Each row was made from one small tree. The marks that hang from a mark follow it in brackets, in alphabetical order. Every link used is in the known rows. Write each row's tree.
Known rows
giti(pezo): [-11   3  -6 -17   7  16   0  -5  13  -6   6  10  -8   9  -1  -4  12  18
   3   1  -9  -2  13  11]
mogolo(dape(lifu) pezo riben tavor veki): [ -6  -1  -3 -32  12   4  -5 -15   3 -19 -19  -7 -12   6 -15 -12   5  13
  24  -3  38 -20  25  10]
tavor(mogolo(pezo)): [ -7  -9  -5 -18   4  11   0  -3  17  -7  -9   2 -13   5  -7  -1  13  12
   6  -3   3  -5  13   7]
dape(mogolo(pezo tavor)): [-13  -5  -1 -27  10  10  -4  -9   8 -14  -8   0 -12   6 -10  -5  15   4
  12  -2  17  -8  11   9]
riben(mogolo(dape pezo(giti) puvo tavor)): [ -3   7   1 -31  12  12  -4 -10   1 -16 -13   0 -18   7  -6 -12   8  18
  21 -11  29 -15  17   7]
riben(mogolo(dape pezo puvo tavor)): [  0   1   0 -32  12   5   0 -13   6 -19 -16  -4 -21  11  -6  -8   8  17
  22 -10  28 -16  17   8]
dape(lifu(birek) mogolo(pezo riben tavor veki)): [-14 -13  -5 -31  11   9  -5 -11  -1 -16 -13  -2  -8   3 -20 -12  10   3
  22   9  34 -10  35   3]
lifu(birek): [-14 -10 -10 -17   8  12  -4  -4  15 -10   1   5  -7   9  -2  -3  16  11
   3  11  -9   2  19   5]
puvo(mogolo(dape tavor)): [-11  -5  -1 -25   8   8  -4 -13   7 -14  -7  -5 -15   4  -2  -4  10   9
  11  -5   7  -5  12   7]
birek(lifu): [ -6  -9 -11 -18   9  11  -7  -7  14 -10   3  10  -5   7   1   0  17  10
   1   4  -6  -3  15  11]
pezo(giti): [-12   3  -6 -18   8  18  -8  -2   9  -6   3   9  -7   5   1  -5  13  13
   2   1  -8  -2  10   9]
dape(mogolo): [-10  -5  -5 -22   8  14  -6  -5  10  -7  -2   8 -10   6  -4  -3  15   5
   3   2   0   0  14   4]
puvo(mogolo(dape(lifu) tavor)): [-14  -8  -2 -29   7   8  -7 -12   4 -11  -4   0 -17   0  -3  -4   8   8
  12  -1   8 -10  17   6]
birek(lifu(dape(mogolo))): [ -7 -17  -9 -19   7  16 -10  -8  10  -9   2  14  -4   0  -8  -2  19   3
   2   9  -2   1  23   6]
puvo(mogolo(pezo)): [-12  -7  -2 -28   6  13   1  -7  11 -11  -7   1 -10   7  -6  -1  14   8
   5  -8   5   2  13   7]
dape(lifu(birek) mogolo(puvo veki)): [-11 -11  -8 -26   7  14  -6  -3   2  -9  -5  13 -12   3  -9 -11   9   6
  16  10  15  -6  33  -2]
puvo(mogolo(dape(lifu))): [-12  -8  -4 -29   5  13  -5  -8   7  -8  -4   6 -15   1  -3  -3   9   9
   7  -2   4  -4  21   2]
dape(mogolo(riben)): [ -9  -6  -7 -24  10  11  -5  -8   4  -7  -7   4  -7   5 -11  -3  14   4
   5   3  10   2  17   3]
riben(mogolo(pezo puvo tavor veki)): [  0   0   0 -32  12   5   1 -11   4 -16 -15  -6 -17  12  -5 -10   6  14
  24 -11  24 -17  22  11]
riben(mogolo(dape(lifu) pezo(giti) tavor veki)): [ -3   5   2 -35  12  14  -5 -12   2 -14 -14  -3 -15   5  -6 -15   2  16
  23  -8  27 -24  30   8]
birek(lifu(dape(mogolo(riben tavor)))): [ -9 -19  -8 -21  11   9 -12 -14   1 -13  -2   5  -3  -2 -15  -4  18   1
  10  11  13  -2  23  10]

Which tree is each row?
[ -6  -5  -2 -31   9  10   2 -11   4 -12 -17  -6  -6   8 -13  -6  10   9
  14 -11  22   0  23   7]
puvo(mogolo(pezo riben veki))
[  5   3   0 -32  12  11   4 -13  12 -16 -20  -6 -13  13  -5 -10   6  17
  17 -13  22 -14  28   6]
riben(mogolo(dape pezo veki))
[-10  -4  -8 -22  12   2  -7  -9   1 -13  -6   0 -12   6  -7  -5  12  11
  16   2  16  -6   9  11]
mogolo(puvo riben tavor)
[-14  -8  -8 -29   8   8  -6  -8   6 -21 -10   5 -17   5 -12 -10  10  14
  22   6  29 -15  23   4]
mogolo(dape(lifu(birek)) pezo puvo tavor)
[  2   8  -1 -36  10  17  -3  -7   0 -12 -16   7 -16   6  -7 -15   2  19
  23 -11  32 -19  31   3]
riben(mogolo(dape(lifu) pezo(giti) puvo veki))
[-17 -18  -5 -22   7  14  -6  -9   8 -17  -4   2  -8   3 -17  -7  19   3
  13  11  12  -1  24   5]
lifu(birek dape(mogolo(pezo tavor)))
[ -7  -9  -7 -24   8  22 -10  -4   2 -13  -3  19  -4  -2 -14  -8  19   7
  10   2  20  -2  22   5]
birek(lifu(dape(mogolo(pezo(giti) puvo))))
[ -4   0  -5 -34  12   3  -5 -13  -1 -20 -21  -3 -16   5 -16 -14   4  15
  30  -5  47 -21  24   9]
mogolo(dape(lifu) pezo puvo riben tavor veki)
[-10 -12 -10 -28  10  11  -6  -5  -4 -10  -9   9 -10   2 -15 -11   9   6
  19  11  25  -4  37  -3]
dape(lifu(birek) mogolo(puvo riben veki))
[-16 -14  -7 -26   4  15  -5  -7   7 -10  -3   6 -13   1  -6  -4  11   9
   7   7   3   0  29  -2]
puvo(mogolo(dape(lifu(birek))))
[ -6 -10  -5 -24  11   6  -8 -12  -5 -14 -11   0 -10   1 -17 -12  10   5
  23   3  26  -7  23   8]
lifu(dape(mogolo(puvo riben tavor veki)))
[ -9  -6  -5 -31  12   6  -9 -10  -8 -10 -10   4 -14   1 -13 -12   6   4
  23   3  30 -14  25   5]
dape(lifu mogolo(puvo riben tavor veki))
[ -9   5  -6 -24   9  17  -5  -1   6 -12  -5  11 -10   7  -5  -8  14  16
  11  -6  14  -5  10   8]
mogolo(pezo(giti) puvo)
[ -8  -7  -9 -28  11   3  -8 -11  -3 -18 -13  -1 -14   4 -13 -14   5  13
  28   9  33 -15  32   4]
mogolo(dape(lifu(birek)) puvo riben tavor veki)
[ -5  -3  -4 -26  11   5  -4  -9   4 -10  -4   1 -18   9   1  -5   9  12
  15  -3   5 -11  15   9]
riben(mogolo(puvo tavor))
[ -9  -6  -6 -30   9   7  -4 -10   4 -22 -15   0 -16   7 -12 -15   7  15
  29   3  35 -19  29   5]
mogolo(dape(lifu(birek)) pezo puvo tavor veki)
[ -2   0  -5 -21   8  12  -2  -3  -1  -9 -17   3 -10   3 -15 -11   7  15
  20  -8  28  -8  20   6]
tavor(mogolo(pezo(giti) puvo riben veki))
[-18 -15  -9 -24   6  16  -8  -3   8  -7   2  13 -10   2  -7  -4  14   3
   4  15  -1   0  28  -1]
dape(lifu(birek) mogolo)
[ -2   6   1 -30  12  12  -2  -8  -1 -13 -12  -2 -14   9  -5 -14   6  15
  23 -12  24 -16  21  11]
riben(mogolo(pezo(giti) puvo tavor veki))
[-15 -19  -9 -18   6  17  -7  -5  10 -10   2   9  -6   2 -11  -4  18   4
   4  15  -5   7  27   1]
lifu(birek dape(mogolo))
[  2   0  -5 -28  10   9  -1  -9   8 -11 -10   4 -19  10  -1  -5   8  17
  13  -6  11  -9  20   3]
riben(mogolo(dape puvo))
[ -7  -5  -3 -31   6  12  -3 -10   6  -9  -9   2 -13   2  -3  -8   5  10
  13  -6  10  -9  27   3]
puvo(mogolo(dape(lifu) veki))
[ -4  -6  -4 -20   5  11   1  -6  17 -11 -15   0 -16   6  -9  -3  11  16
  10  -5  13  -9  14   5]
tavor(mogolo(dape pezo))
[-15 -15 -11 -27   8  12  -8  -4  -3  -9  -4  13 -11   1 -15  -6  13   5
  12  14  19   1  30  -4]
dape(lifu(birek) mogolo(puvo riben))
[ -6   6  -3 -27  13   9  -5  -9  -4 -16 -14  -2  -8   7 -13 -15   8  14
  25  -7  35 -12  15  12]
mogolo(pezo(giti) puvo riben tavor veki)
[-10  -6  -1 -24   8   7  -3 -11   5 -10  -5  -6 -10   6  -1  -7   8   6
  13  -6   3  -6  16  11]
puvo(mogolo(tavor veki))
[  0   3  -3 -30  14   2  -1 -14   1 -23 -24  -9 -14  10 -15 -14   7  16
  29  -9  46 -16  18  10]
mogolo(dape pezo puvo riben tavor veki)
